What can hang from each mark:
j90: j233 j429
j233: j309 j856 j939
j856: j233
j429: j90
j541: j733
j309: j233 j549
j407: j733
j862: j939
j549: j309 j407
j939: j233 j862
j733: j407 j541 j618
j274: j856

Each row was made from one small tree. Brackets hold a mark, then the marks that hang from it, in the order of their numbers. Every link used is in the known rows. Write each row's tree.
Known rows:
(j233 (j309 (j549 (j407 j733))) (j939 j862)): [-0.57  0.67 -0.46  0.23 -0.01 -0.20 -1.15  0.34  0.09  0.45  1.72  0.26
  0.78 -0.28 -0.53  0.48  1.03  0.60 -0.58  1.52  0.38  1.40  0.18 -1.32
  0.14]
(j429 (j90 (j233 j309 j856 (j939 j862)))): [-1.07  1.13 -0.52 -1.56  0.06 -0.97  0.89  0.03  0.69  0.02  0.42  1.21
  1.29  0.19  0.43  0.55 -1.69 -0.48 -0.57  1.71  1.03  1.86 -0.60 -1.85
 -0.26]
(j939 (j233 (j309 j549)) j862): [-0.65  0.51 -0.42  1.12  0.05 -0.47 -0.28  0.23 -0.04 -0.16  0.69  0.81
  0.62 -0.08  0.87  0.33  1.32  0.37 -0.59 -1.54  0.67 -0.54 -0.47 -1.02
  0.13]
(j90 (j233 j939) j429): [ 0.35  0.19  0.14 -2.53  0.23 -0.61  1.89 -0.31  0.21 -0.17  0.16 -0.49
 -0.08  0.54  0.92 -0.83 -0.48 -1.15  0.22  0.44 -0.67  0.20  0.52  1.11
 -0.10]
(j856 j233): [-0.25 -1.02  0.14  1.32 -0.64 -0.48  0.05  0.11  0.06  0.14 -1.50 -0.66
 -1.76  0.23  1.26  0.03 -0.69 -0.15  1.15 -1.81  0.46 -4.32 -0.35  0.97
 -0.11]
(j549 j309 (j407 (j733 j618))): [ 0.40 -0.64  0.13 -2.70 -0.38  0.38  0.32 -0.43  0.13  0.88 -0.85  1.97
 -1.46  0.22 -0.52 -0.14  1.44 -0.82  0.42  0.00  0.78 -2.77  0.37  1.98
 -0.32]
(j939 (j233 j309 j856) j862): [-0.26  0.63 -0.42 -0.05 -0.81 -0.76 -0.29 -0.20  0.36 -0.77 -0.29 -0.23
  0.79 -0.14 -0.28  0.15  0.11  0.32 -0.86 -0.29  1.24  0.66 -0.71 -0.71
 -0.31]
(j862 (j939 (j233 (j309 (j549 (j407 j733)))))): [ 0.19  0.69 -0.15  1.00 -0.01 -0.67 -0.37 -0.52  0.42 -0.08  1.02  2.51
  0.34 -0.16 -2.21  0.16  1.92 -0.02  0.08  1.03 -0.10  0.68  0.07 -0.60
  0.20]
(j309 j549): [ 0.15 -0.55  0.41  1.37  0.63  0.67  0.01  0.59 -0.62  0.16  0.10  1.20
 -1.32  0.31  1.52  0.31  0.60  0.79  0.74 -2.30 -0.70 -2.99  0.48  0.75
 -0.07]
(j856 (j233 (j309 j549) (j939 j862))): [-1.17  0.05 -0.55  1.89 -0.34 -0.49 -0.88  0.26  0.06  0.57  0.88 -1.58
  0.62 -0.14  1.00  0.33 -0.70  0.43 -0.31  0.10  0.51  0.02 -0.80 -1.12
  0.37]
(j274 (j856 (j233 j309 j939))): [ 0.19 -0.12  0.14  0.61 -1.61 -0.86 -0.68 -0.03  0.81  0.74 -0.26 -5.17
  0.26  0.32 -0.49 -0.08 -1.61 -0.63  0.51  0.70  0.35 -1.03 -0.72  0.23
 -0.36]
(j274 (j856 (j233 (j309 j549) (j939 j862)))): [-0.16  0.17 -0.07  1.78 -1.21 -0.10 -1.37  0.39  0.35  0.96  0.93 -4.56
  0.95  0.01  1.59  0.19 -0.74  0.00 -0.31  0.89  0.30  0.30 -0.82 -1.41
  0.15]
(j274 (j856 (j233 j309))): [ 0.42 -0.42  0.49  1.29 -1.42 -0.75 -0.56 -0.04  0.84  0.51 -0.80 -3.54
 -0.67  0.41  0.55  0.03 -1.20 -0.57  0.82 -0.47  0.37 -2.93 -0.71  0.09
 -0.63]
(j309 (j233 j856 (j939 j862)) j549): [-0.17  0.32 -0.11  0.07  0.23  0.79 -0.22  0.24 -0.60  0.10  0.38 -0.52
  1.48 -0.16  0.75 -0.05 -0.86  1.03 -0.48  0.24 -0.12  3.17 -0.25 -1.03
  0.55]
(j407 (j733 j541 j618)): [ 0.10 -1.63 -0.54 -2.97  1.57 -0.16  0.62  0.34 -0.71  0.41 -1.32  4.01
 -1.86  0.05 -0.44 -0.45  1.79 -0.25 -0.76 -1.23 -0.52 -3.79  0.59  0.78
 -0.31]
(j233 (j309 j549) j856 j939): [-0.07  0.62  0.07  0.62  0.47  0.46 -0.74  0.13 -0.18 -0.12  1.44 -1.55
  0.91  0.12 -1.34  0.37 -1.18  1.31 -0.26  0.14 -1.02  1.60  0.05  0.11
 -0.29]
(j541 (j733 j618)): [-0.31 -1.04 -0.35 -0.40  0.17 -0.35  1.49  0.07  0.10  0.44 -1.47  0.88
 -2.12  0.38  0.37 -0.13  1.15 -0.04  0.33 -2.60 -0.65 -4.13  0.21  1.67
 -1.01]
(j541 (j733 j407 j618)): [-0.39 -1.08 -0.30 -1.24  1.01 -0.62  1.35  0.21  0.24  0.28 -2.29  0.52
 -1.95 -0.09 -0.05 -0.24  1.25 -1.00  0.13 -2.12 -1.00 -3.53  0.62  2.39
 -0.37]
(j862 (j939 (j233 (j309 j549) j856))): [ 0.38  0.76 -0.02  1.36  0.22 -0.06 -0.19 -0.45  0.08 -0.48  0.89  1.21
  0.82 -0.04 -1.56  0.13  0.35  0.68 -0.17  0.45 -0.58  1.69 -0.29 -0.36
  0.01]
(j90 j233 j429): [ 0.56 -0.15  0.51 -1.82  0.43 -0.45  2.05 -0.28  0.27 -0.36 -0.38  1.18
 -1.01  0.56  2.00 -0.65  0.01 -1.14  0.54 -0.63 -0.67 -1.63  0.56  1.01
 -0.41]
(j90 (j233 j856 j939) j429): [ 0.72  0.50  0.27 -2.52  0.17  0.02  1.48 -0.49  0.18 -0.54  0.35 -1.58
  0.53  0.41  0.48 -0.81 -1.33 -0.52 -0.14  1.28 -1.07  1.85  0.45  0.99
 -0.34]
(j233 j309 j856 (j939 j862)): [-0.39  0.47 -0.45 -0.50 -0.50 -0.44 -0.52  0.09  0.19 -0.19  0.46 -0.91
  0.86 -0.05 -0.48  0.25 -0.86  0.53 -0.81  1.31  0.79  1.97 -0.43 -0.60
 -0.18]
(j90 j233): [-0.40 -0.05  0.42 -0.65  0.00 -0.39  1.13 -0.11 -0.03 -0.30 -0.60  1.38
 -1.17  0.41  1.37 -0.07  0.10 -0.65  0.82 -1.80  0.15 -2.63  0.19  0.99
 -0.26]
(j733 j541): [ 0.26 -1.37 -0.03  0.34  0.57  0.29  0.43  0.52 -0.70 -0.51 -1.34  2.32
 -2.00  0.00  0.48 -0.05  0.79 -0.33  0.08 -1.21  0.00 -3.03  0.42  0.71
  0.12]
(j233 (j309 (j549 j407)) j856 (j939 j862)): [-0.14  0.86 -0.16  1.56 -0.47  0.59 -1.15  0.22 -0.08 -0.31  1.81 -2.11
  1.23 -0.50 -0.08  0.41 -0.41  0.65 -0.65  1.84  0.08  4.06  0.11 -0.98
  0.18]
(j309 (j233 j856) j549): [ 0.40  0.02  0.63  0.74  0.79  1.07  0.11  0.04 -0.54 -0.26 -0.30  0.73
  0.24  0.15  0.42  0.05 -0.94  1.09  0.54 -1.56 -0.92  0.34  0.08  0.03
 -0.03]

Write each row's tree:
[ 0.77  0.04 -0.05  0.21 -0.63 -0.30  0.36 -0.45 -0.05 -0.62 -0.84  1.08
 -0.34  0.04 -0.93 -0.18  0.37  0.03  0.21  0.35  0.23  0.17 -0.20  0.76
  0.16]
(j862 (j939 (j233 j856)))
[ 0.41 -0.29  0.63 -0.80 -0.92  0.56 -0.26 -0.43  0.39  0.29 -0.68  1.81
 -1.48  0.35 -0.52  0.31  0.98 -0.34  0.95  0.41  1.22 -3.02  0.31  1.38
 -0.09]
(j549 j309 (j407 j733))
[-0.31  0.83 -0.24  1.14 -0.06  0.15 -0.70  0.09 -0.06 -0.53  0.81 -0.20
  1.19 -0.22  0.33  0.35  0.42  0.95 -0.96 -0.68  0.37  1.25 -0.51 -1.22
 -0.11]
(j939 (j233 (j309 j549) j856) j862)
[ 0.63  0.31  0.66  0.22  0.54  1.07 -0.48 -0.22 -0.18 -0.15  0.07  0.88
  0.36 -0.09 -0.70  0.02 -0.28  1.14  0.47 -0.17 -0.77  1.04  0.41 -0.37
 -0.08]
(j309 (j233 j856) (j549 (j407 j733)))
[-0.15  0.12 -0.23 -1.11 -0.42 -0.09  0.18 -0.05 -0.16 -0.08 -0.69 -0.43
  1.08 -0.08  0.17 -0.17 -1.10  0.38 -0.36  0.67  0.81  2.48 -0.43 -0.53
  0.39]
(j309 (j233 j856 (j939 j862)))
[ 0.40 -0.87  0.20  1.04  1.07  1.13 -0.55  0.62 -0.81 -0.26  0.09  2.65
 -1.46 -0.28 -0.10  0.19  1.82  0.35 -0.10 -0.18 -0.72 -1.91  0.95 -0.13
  0.19]
(j309 (j549 (j407 (j733 j541))))
[ 0.12  0.36  0.05  2.68 -1.91  0.14 -1.62  0.35  0.43  0.67  1.11 -5.72
  0.94 -0.39  1.35  0.19 -0.53 -0.53  0.04  1.94  0.56  1.95 -0.57 -1.36
  0.29]
(j274 (j856 (j233 (j309 (j549 j407)) (j939 j862))))
[-0.29 -0.94 -0.49  0.13  1.16  0.07 -0.52 -0.04 -0.24  0.31  0.12  1.18
 -0.77 -0.56 -0.86 -0.25  0.93 -0.30 -0.70 -0.11 -0.78 -1.46  0.14 -0.43
 -0.11]
(j856 (j233 (j309 (j549 (j407 (j733 j541 j618))))))
[ 0.41 -1.08  0.08 -0.08  0.36  0.26 -0.21  0.29 -0.39 -0.43 -1.03  2.59
 -1.88 -0.18 -0.65 -0.02  1.50 -0.33  0.00  0.20  0.13 -2.51  0.78  0.31
 -0.02]
(j549 (j407 (j733 j541)))
[-0.07  1.14 -0.24  0.68 -0.25  0.11 -1.31 -0.14  0.27 -0.56  1.16 -0.09
  1.39 -0.43 -0.81  0.33  1.09  0.99 -1.00  0.67  0.50  1.97 -0.21 -1.52
 -0.23]
(j939 (j233 (j309 (j549 (j407 j733))) j856) j862)
[-0.03  0.77 -0.01 -2.58  0.25 -1.21  1.80 -0.58  0.80 -0.17  0.82 -0.48
  0.67  0.52 -0.39 -0.55 -0.87 -1.26 -0.05  0.99 -0.65  1.23  0.23  0.50
 -0.37]
(j90 (j233 j309 j939) j429)
[-0.06 -0.20 -0.74 -1.15  1.34 -0.11 -0.22 -0.05 -0.43 -0.15  0.46  1.81
  0.17 -0.57 -2.07 -0.35  2.38 -0.49 -1.26 -0.51 -0.59  0.05  0.41 -0.13
 -0.12]
(j939 (j233 (j309 (j549 (j407 (j733 j541 j618))))))
[ 0.37  0.54 -0.18  0.15 -0.49 -0.92  0.21 -0.72  0.51 -0.70 -0.24  1.35
  0.41  0.02 -2.21  0.01  0.01 -0.05 -0.09  0.79  0.28  1.22 -0.48  0.06
 -0.14]
(j862 (j939 (j233 j309 j856)))
[ 0.13  0.51  0.02  0.93 -0.45  0.97 -0.49  0.12 -0.51 -0.25  0.60 -1.69
  1.45 -0.55  0.56 -0.07 -0.62  0.43 -0.29  1.10  0.14  4.78  0.04 -0.92
  0.72]
(j309 (j233 j856 (j939 j862)) (j549 j407))
[-0.58 -0.01 -0.27  0.07  0.35  0.17  0.21  0.43 -0.57  0.52  0.21  0.58
  0.87 -0.05  1.27 -0.01  0.05  0.40 -0.10 -0.56  0.29  1.27 -0.18 -0.88
  0.80]
(j309 (j233 (j939 j862)) j549)
[ 0.19  0.27  0.25  0.04  0.58  0.90 -0.06  0.01 -0.58  0.03  0.24 -0.98
  1.17  0.08 -0.65 -0.14 -1.42  1.02  0.21 -0.48 -0.91  2.21  0.02  0.20
  0.29]
(j309 (j233 j856 j939) j549)
[-0.49 -0.01 -0.10 -1.61 -0.98  0.10  0.55 -0.33  0.12  0.58 -0.91  1.06
  0.60  0.21  0.35 -0.02 -0.26 -0.76  0.15  0.65  1.96  0.72 -0.71  0.13
  0.83]
(j549 (j309 (j233 (j939 j862))))
[ 0.10 -1.78 -0.38 -2.42  1.97 -0.23  0.79  0.56 -0.83 -0.02 -2.20  2.37
 -1.88 -0.59  0.10 -0.50  1.51 -1.66 -0.62 -1.13 -0.69 -2.18  0.97  2.07
  0.52]
(j733 j407 j541 j618)
[ 0.02  0.19  0.20  0.95 -0.06  0.48  0.14  0.12 -0.44  0.11  0.30 -1.16
  0.56 -0.19 -0.42 -0.14 -0.30 -0.19  0.83 -0.37 -0.43  2.09  0.39  0.43
  0.68]
(j309 (j233 j939) (j549 j407))
[-0.34 -0.15  0.29  3.31 -0.42 -0.04 -0.70 -0.02  0.26 -0.09  0.45 -1.74
 -0.59 -0.20  0.47  0.33 -0.51 -0.03  0.96 -0.76 -0.14 -1.19 -0.17  0.00
  0.00]
(j856 (j233 (j309 (j549 j407))))
[ 0.14  0.25  0.45  1.31  0.67  0.66 -0.57  0.12 -0.16 -0.31  0.98  0.24
  0.04  0.15 -0.23  0.48 -0.70  1.33  0.04 -0.94 -0.94 -0.25  0.11 -0.02
 -0.58]
(j233 (j309 j549) j856)
[ 0.67  0.16  0.74  1.60  0.12  1.25 -0.16 -0.05 -0.43 -0.55 -0.06 -0.61
  0.24 -0.25  0.14 -0.01 -0.74  0.54  0.73 -0.69 -0.72  1.93  0.38  0.11
  0.18]
(j309 (j233 j856) (j549 j407))
[ 0.38  0.51 -0.07 -2.54 -0.13 -0.12  1.28 -0.29  0.16 -0.49  0.46 -1.01
  0.84  0.22  1.89 -0.69 -0.77 -0.52 -0.79  2.02 -0.24  2.83  0.16 -0.25
 -0.04]
(j90 (j233 j856 (j939 j862)) j429)
[ 0.27 -0.08  0.68 -1.39 -0.65  0.36  0.31 -0.77  0.53  0.37 -1.21  2.28
 -0.48  0.29 -1.14  0.00  0.30 -0.58  1.08  0.38  1.31 -1.22 -0.01  0.78
  0.17]
(j549 (j309 j233) (j407 j733))
[ 0.35 -0.61  0.27  0.51  1.25  0.87 -0.02  0.15 -0.67 -0.22 -0.42  3.14
 -0.53 -0.35 -0.70 -0.14  1.14  0.06  0.02 -0.34 -0.62 -0.31  0.65 -0.68
  0.47]
(j309 j233 (j549 (j407 (j733 j541))))
[-0.78 -0.69 -0.57  0.68 -1.12 -0.76 -0.32  0.30 -0.01  0.39 -0.86 -1.67
 -0.50 -0.06  1.59 -0.05 -0.56 -0.20  0.13 -0.04  1.30 -1.52 -0.69 -0.10
  0.50]
(j856 (j233 (j939 j862)))
[-0.83  1.17 -0.17 -1.64  0.37 -0.90  1.06 -0.19  0.72 -0.15  0.32  0.60
  0.98  0.47 -1.14  0.46 -2.27 -0.43  0.15  0.95  0.18  1.13 -0.34 -0.63
 -0.59]
(j429 (j90 (j233 j309 j856 j939)))
[ 0.41  0.45  0.31  1.41 -1.10  0.00 -1.76 -0.02  0.71  0.92  1.15 -5.04
  0.80 -0.02 -0.97  0.10 -0.68  0.07  0.35  1.69 -0.33  0.21 -0.24 -0.61
 -0.26]
(j274 (j856 (j233 (j309 (j549 (j407 j733))) j939)))
